What can hang from each mark
J_928: J_539
J_723: J_663 J_738
J_502: J_500 J_717 J_725
J_725: J_723
J_961: J_738
J_537: J_539
J_539: J_537 J_928
J_346: J_539
J_828: J_705
J_717: J_502
J_738: J_248 J_502 J_537 J_705 J_723 J_828 J_928 J_961
J_248: J_725
J_531: J_961

Every row comes from one small tree of marks. The marks that hang from a mark follow it in brackets, in the order of their numbers. Every link used is in the known rows. Which tree was each row made from?
In the rows, 128 means zero.
Known rows
J_961[J_738[J_705 J_723 J_828 J_928]]: [130  72 135 129 139 136 131 125 147 137  93  68 124 120 139 160 146 128
  91  90 134 109 112 137 110 157 102 104 142 116 152 122 119 116  77 210
 153 141 102 129 115]
J_928[J_539[J_537]]: [126 148 138 131 110 156 146 147 128 113 135 131 124 117 132 126 130 121
 136 104 140 112 131 126 134 160 112 104 121 134 122 136 139 107 136 169
 136 122 123 131 129]
J_346[J_539[J_928]]: [133 151 131 135 135 139 117 135 137 138 134 132 128 115 130 135 118 132
 125 108 120 127 152 134 137 153 111 124 120 138 117 144 136 124 132 139
 131 116 109 125 126]
J_961[J_738[J_502[J_717] J_828 J_928]]: [139  76 136 126 154 139 138 106 144 135 100 121 123 117 123 133 143 121
 122  96 127 114 123 118  99 165  99 121 153 124 167 116 112 132  88 169
 153 145 109 132 125]
J_725[J_723[J_663 J_738[J_828]]]: [138 140 110 138 110 115 145 120 147 118 139  96 136 118 131 142 129 116
 123  97 126 136 112 105  95 163  97 135 123 120 143 148 155 118  90 138
 123 125 130 141 110]
J_502[J_717]: [138 118 124 121 129 108 138 133 141 134 121 136 128 130 124 117 132 122
 139 121 140 132 123 114 110 130 121 139 126 134 145 130 124 121 129 113
 129 149 125 120 136]
J_502[J_500 J_717 J_725[J_723]]: [147 124 107 121 101  95 126 143 161 119 150 162 123 143 109 122 129 101
 147 124 169 143 115 114  66 107 126 160 140 133 157 131 110 111 121 158
 138 164  96 124 120]
J_502[J_725]: [133 121 112 130 111 125 126 135 136 132 120 146 125 128 117 128 130 117
 124 127 127 132 120 132 110 108 131 138 131 128 139 124 113 129 143 149
 137 141 114 128 119]
J_738[J_502 J_537 J_705 J_723[J_663]]: [120 119 143 149 165 157 152 121 157 134  91 121 127 115 116 149 141 114
 101  76 113 104 123 107  93 148 100 103 144 117 171 103 107 111  90 223
 140 143 102 188 120]
J_502[J_717 J_725[J_723[J_738]]]: [151 129  96 120 101 101 142 140 158 137 114 141 126 127 117 127 127 107
 120 107 141 158 100 110  73 132 116 153 137 130 150 141 123 119 125 120
 135 154 107 107 119]
J_539[J_928]: [128 148 140 131 128 137 122 146 135 147 107 117 128 114 133 136 124 129
 126 116 139 132 130 117 138 140 122 122 133 137 121 139 129 128 133 155
 132 120 134 125 140]
J_961[J_738[J_502[J_500 J_725] J_928]]: [140 108 113 136 132 149 119 116 140 114 112 177 118 130 121 134 135 113
 128 104 118 124 123 137  86 118 116 133 179 123 159 123  91 148 115 177
 158 143  76 141 113]
J_723[J_738[J_537 J_705 J_928 J_961]]: [134 118 129 140 139 150 146 122 136 147  68 160 117 117 157 150 131 126
  89  85  95 113 116  96  85 161 117 104 133 114 156 139 119 104 115 188
 139 147  78 152 128]
J_738[J_537]: [123 131 140 133 140 139 145 136 126 127 120 145 120 119 124 129 128 130
 112 121 124 114 127 113 118 141 133 120 119 125 149 115 112 116 129 156
 130 135 125 156 127]
J_531[J_961]: [129 126 130 130 108 119 140 114 124 135 122 133 126 118 136 122 125 124
 121 142 121 120 140 143 123 107 129 122 146 129 130 140 139 130 128 154
 136 137 113 114 133]
J_828[J_705]: [126 117 122 128 137 119 137 153 135 132 126 133 132 146 142 137 125 121
 134 116 118 125 129 134 117 133 129 127 123 124 135 129 130 128 117 115
 130 125 136 117 136]
J_717[J_502[J_500 J_725[J_723]]]: [133 135 113 126 105 131 117 135 148 122 169 171 128 139 103 133 126 102
 145 129 137 145 132 133  99 108 128 138 148 126 129 130 103 133 122 191
 141 130 113 137 107]
J_961[J_738[J_723 J_928[J_539]]]: [135 107 131 128 124 152 134 139 151 116 102 112 122 117 142 143 136 134
 122  95 134 122 119 139 129 160 103 105 163 121 135 142 119 131 107 171
 151 133  96 121 111]
J_961[J_738]: [136 126 119 126 123 131 126 127 118 105 118 125 121 128 137 125 133 128
 114 122 118 127 118 140 118 130 127 124 140 126 140 137 117 145 116 111
 141 128 124 127 120]
J_248[J_725[J_723[J_663 J_738[J_928]]]]: [141 142 110 138 119 125 136 136 154 123 109 144 139 118 133 150 141 122
 115  81 112 151 110 100 105 175  97 133 134 117 140 167 136 132 102 142
 132 122 125 116 114]
J_738[J_248 J_502[J_500 J_717] J_537 J_961]: [139 109 156 142 147 174 136  99 151 123 128 217 111 118 121 124 132 101
 120 123 147 115 117  90  50 148 134 122 149 116 190 103  89 108 101 179
 150 168  77 174 127]
J_502[J_717 J_725[J_723[J_738[J_537]]]]: [147 130 106 123 109 109 154 145 157 134 109 154 121 120 114 127 128 109
 110 100 137 148  97  99  66 140 118 147 131 128 164 131 111 110 125 141
 136 159 105 127 118]
J_725[J_723[J_663 J_738[J_502[J_717] J_705 J_961]]]: [149 133 114 136 132 127 141 103 160 127  89 135 130 127 137 137 133 104
 120  85 114 138 117  95  59 158  94 123 145 120 164 150 137 113  82 156
 135 146  99 148 126]
J_248[J_725[J_723[J_738]]]: [138 139 117 129 117 126 132 138 139 124 121 139 131 118 132 144 134 120
  98 103 125 161 110 105 109 162 115 132 130 118 122 154 129 134 109 133
 136 116 131  99 119]
J_502[J_500 J_717 J_725[J_723[J_663 J_738[J_828]]]]: [153 131  87 138  83  87 144 134 167 108 154 157 128 134 117 127 131  89
 147  91 151 140 105  97  41 121  98 166 137 129 171 147 127 114 109 152
 134 166  87 141 104]
J_537[J_539]: [130 126 126 124 123 143 125 128 123 105 160 165 128 133 120 126 123 125
 147 131 123 121 145 126 138 137 114 141 132 131 128 131 126 140 132 123
 130 122 121 117 129]
J_723[J_663 J_738[J_928]]: [139 146 101 145 118 127 145 125 146 126 107 144 137 122 141 139 131 127
 138  80  94 131 114 112 104 151  95 134 144 124 145 159 145 137 122 112
 121 132 103 141 115]
J_531[J_961[J_738[J_502[J_500 J_717] J_537 J_723]]]: [135 114 139 136 128 134 158 103 141 120 114 152 109 108 127 119 130 108
 103 117 135 113 130 124  71 109 114 115 180 124 174 125  99 129 102 200
 161 160  71 148 120]
J_961[J_738[J_537 J_928]]: [132 113 133 130 144 147 140 133 128 118  95 139 117 116 136 137 137 138
 105 104 111 110 117 125 115 158 124 113 141 121 161 127 103 129 112 157
 144 139 111 149 122]
J_961[J_738[J_928]]: [136 111 123 126 133 136 125 126 129 120 104 126 124 126 138 136 136 136
 118 110 116 123 119 141 123 145 120 120 148 123 142 139 117 140 111 132
 142 132 114 124 122]
J_738[J_928]: [129 113 133 127 139 134 127 126 141 145 111 132 131 127 129 140 132 137
 132 116 125 123 128 127 133 145 121 123 136 126 131 129 128 122 123 149
 130 132 118 126 129]
J_961[J_738[J_248[J_725] J_502 J_723 J_828]]: [133  77 147 140 141 174 127 108 145 122 123 119 123 101 118 152 150 111
  74 103 141 134  99 125  97 176 110 109 155 108 157 110  99 144  70 182
 166 127 118 122 104]
J_725[J_723[J_663]]: [135 147 121 129 122 118 130 127 149 114 136 103 138 130 123 135 131 124
 139 119 134 135 124 123 114 147 114 133 123 124 142 142 141 118  97 136
 120 127 141 145 120]

Write each row's tree
[129 118 132 145 157 156 149 119 144 109  85 117 120 116 126 144 143 116
  89  77 106 106 115 122  87 149 102 101 156 116 178 115  98 130  81 197
 151 141  99 181 113] => J_961[J_738[J_502 J_537 J_705 J_723[J_663]]]
[139 109 142 145 130 167 123  99 172 141 106 123 132 110 133 153 140 124
 118 114 138 126 107 124  97 160 114 106 141 109 161 134 123 106  92 177
 136 151  94 157 108] => J_738[J_248 J_723[J_663] J_928 J_961]
[133 144 114 150 117 143 161 158 153 119  83 174 129 121 151 151 139 123
 130  44  87 101 116  99  95 180  87 113 142 120 163 154 136 119 112 171
 133 144  88 156 120] => J_723[J_663 J_738[J_537 J_705 J_928[J_539]]]
[131  77 137 131 119 126 144 110 141 143  90  78 122 111 146 151 141 123
  87 110 125 104 126 150 107 132 105 100 159 118 151 135 129 118  80 230
 158 148  91 116 121] => J_531[J_961[J_738[J_705 J_723 J_828 J_928]]]
[124  77 163 137 122 179 144 144 168 151 120  86 130 108 129 173 148 117
 101  75 166 100 105 129 113 211  97  87 129 116 144 109 137  81  73 252
 152 142 104 129 119] => J_738[J_248 J_705 J_723 J_828 J_928[J_539[J_537]]]
[138 139 116 136 127 138 148 139 153 112 118 154 133 129 133 156 130 123
 124  71 102 120 122 101  93 186  90 130 136 119 159 147 136 117  89 162
 127 134 104 148 121] => J_725[J_723[J_663 J_738[J_537[J_539] J_705 J_928]]]
[135 137 105 148 106 119 150 117 135 117 132 122 135 117 138 133 132 114
 129  88 105 124 114 106  96 145  93 136 124 123 147 148 150 133 111 123
 123 129 116 147 110] => J_723[J_663 J_738[J_828]]
[133  73 155 131 119 162 122 163 168 136 115 142 134 123 136 178 155 118
 106  77 151 119 109 115 113 228 104 107 129 109 148 130 132 104  60 226
 154 137 127  93 125] => J_738[J_248[J_725[J_723]] J_705 J_828 J_928[J_539]]
[135 126 111 141 124 128 120 125 158 113 126 163 130 145 111 143 135  95
 135  96 127 124 127 121  67 117 110 138 158 124 162 121 111 122  92 205
 144 146  89 157 119] => J_738[J_502[J_500 J_725[J_723[J_663]]] J_705]
[135 147 104 134 101 127 122 134 154 111 167 172 134 141 102 132 130  98
 158 118 127 140 132 131  93 107 117 141 146 126 140 140 110 135 117 184
 135 132 115 152 100] => J_717[J_502[J_500 J_725[J_723[J_663]]]]
[138  96 130 143 111 153 131 108 135 137 109 137 122 119 153 151 134 109
  87 105 120 123 100 112  75 163 121 113 126 111 150 131 135 115  87 156
 143 143  97 127 119] => J_723[J_738[J_248 J_705 J_828 J_961]]
[134 101 119 139 113 138 145 141 139 134 142 138 130 128 147 151 128 110
 109  98 122 132  99 121  86 169 119 132 126 114 145 126 141 133  91  98
 135 128 125 108 119] => J_723[J_738[J_248 J_828[J_705]]]
[136  89 114 145 121 154 145 129 149 143 126 165 128 124 129 151 130  95
 105  92 112 135  97 120  67 158 115 135 147 113 160 110 121 142  96 134
 149 135 107 117 115] => J_723[J_738[J_248 J_502[J_725] J_828[J_705]]]
[133 114 144 136 110 152 151 114 134 121 114 125 115 100 134 136 133 122
  78 132 131 118 109 146  96 135 132 105 158 116 163 126 110 131  95 166
 155 150 100 135 113] => J_531[J_961[J_738[J_248 J_537 J_723]]]
[137  87 135 130 134 156 122 131 152 132  96 105 125 124 136 163 146 129
  87  97 135 127  94 150 104 166 119 106 158 114 153 122 110 127  74 158
 153 145 103 119 114] => J_961[J_738[J_248 J_705 J_723 J_928]]
[145 118  96 148 113 119 157 110 156 130 112 154 131 115 116 126 136  93
 132  73 107 129 109  95  61 136  83 147 145 126 175 132 127 135 116 145
 138 152  94 148 109] => J_723[J_663 J_738[J_502[J_717 J_725] J_828]]
[130  77 137 128 158 123 150 130 151 148 124 129 131 134 124 133 133 105
 137 100 132 114 132 108  91 153 106 128 128 125 161 105 125 120  94 159
 142 140 127 124 141] => J_738[J_502[J_717] J_828[J_705]]
[141 145 105 139 114 116 135 144 147 114 106 139 137 127 137 151 143 112
 103  77 108 149 107 103  93 165 101 131 128 118 140 163 136 131  95 143
 134 123 129 116 119] => J_248[J_725[J_723[J_663 J_738[J_705]]]]
[132  84 128 129 117 118 148 124 130 136 106 115 125 123 154 140 134 121
 112 117 111 102 135 150 107 137 115 112 149 120 156 142 134 132  92 176
 153 140 109 107 130] => J_531[J_961[J_738[J_828[J_705] J_928]]]
[129 126 145 132 135 165 133 114 121 109 131 187 114 118 131 124 122 123
 121 134 115 104 147 103 112 145 126 118 119 121 155 125 106 114 134 178
 138 137 101 159 127] => J_738[J_537[J_539] J_961]
[143 127 107 151 113 142 135 142 154 127  95 179 139 123 144 163 151 115
 108  58  95 137  92 110  85 182  99 129 142 113 161 159 133 139  92 124
 137 138 108 118 115] => J_723[J_663 J_738[J_248[J_725] J_705 J_928]]
[132 126 132 132 113 130 152 118 114 113 105 142 114 109 142 121 130 126
  95 130 108 107 130 140 107 122 132 111 149 125 159 138 115 134 117 162
 149 143 106 138 124] => J_531[J_961[J_738[J_537]]]
[140 118 134 135 127 148 119 137 166 130 125 151 141 119 120 160 149 125
 119  99 134 144 104 118 111 195 115 129 133 113 154 143 125 123  82 147
 136 132 138 116 118] => J_738[J_248[J_725[J_723[J_663]]] J_928]
[151 149 110 140 121 127 138  94 159 110 126 160 127 128 133 125 125 100
 141  98 129 143 120  90  51 140  97 137 154 121 162 152 133 120  95 145
 133 146  84 157 116] => J_725[J_723[J_663 J_738[J_502[J_500 J_717] J_961]]]
[150 137  97 130  94  91 130 141 168 105 151 166 129 144 109 121 133  97
 161 110 157 139 115 111  58 105 112 163 139 133 169 141 115 113 117 152
 132 167  96 144 114] => J_502[J_500 J_717 J_725[J_723[J_663]]]
[144 152 111 138 104 136 137 124 152 110 140 129 137 122 131 144 130 118
 122 103 127 152  96 118  86 169 112 138 136 118 146 149 147 131  88  89
 122 129 130 130 110] => J_725[J_723[J_663 J_738[J_248]]]
[133 124 127 146 120 154 145 152 133 127 103 186 122 116 140 156 143 114
  73  78 105 135  91 100  81 179 124 121 130 112 158 131 112 131 102 136
 144 138 113 122 121] => J_723[J_738[J_248[J_725] J_537 J_705]]
[133  91 139 134 135 153 116 150 150 145 100 168 134 128 132 167 154 124
  99  91 125 129 105 126 112 182 124 119 134 114 149 129 116 126  90 165
 147 139 121 101 131] => J_738[J_248[J_725] J_705 J_928]
[149 146  85 151 105 117 147 117 155 110 127 201 127 131 118 118 130  90
 153  77 110 137 112  99  47 108  92 158 166 129 169 144 116 145 130 123
 137 156  73 153 110] => J_723[J_663 J_738[J_502[J_500 J_717 J_725]]]
[131  80 154 137 118 156 154 109 146 138 110 111 117  93 134 150 139 125
  78 119 137 103 110 139  98 162 120 100 156 111 171 119 114 117  80 214
 159 154  95 136 111] => J_531[J_961[J_738[J_248 J_537 J_723 J_828 J_928]]]
[127  71 154 134 135 157 130 116 167 157 133  87 132 108 119 164 140 128
 105 114 162 123 103 127 116 179 114 114 134 112 145 104 126 106  81 192
 140 141 115 127 111] => J_738[J_248 J_723 J_828 J_928]
[130 132 109 133 105 135 121 135 138 124 160 191 126 137 108 127 128 102
 149 126 124 135 134 136 104  91 128 138 150 129 129 129  98 143 140 180
 142 133 104 140 108] => J_717[J_502[J_500 J_725]]
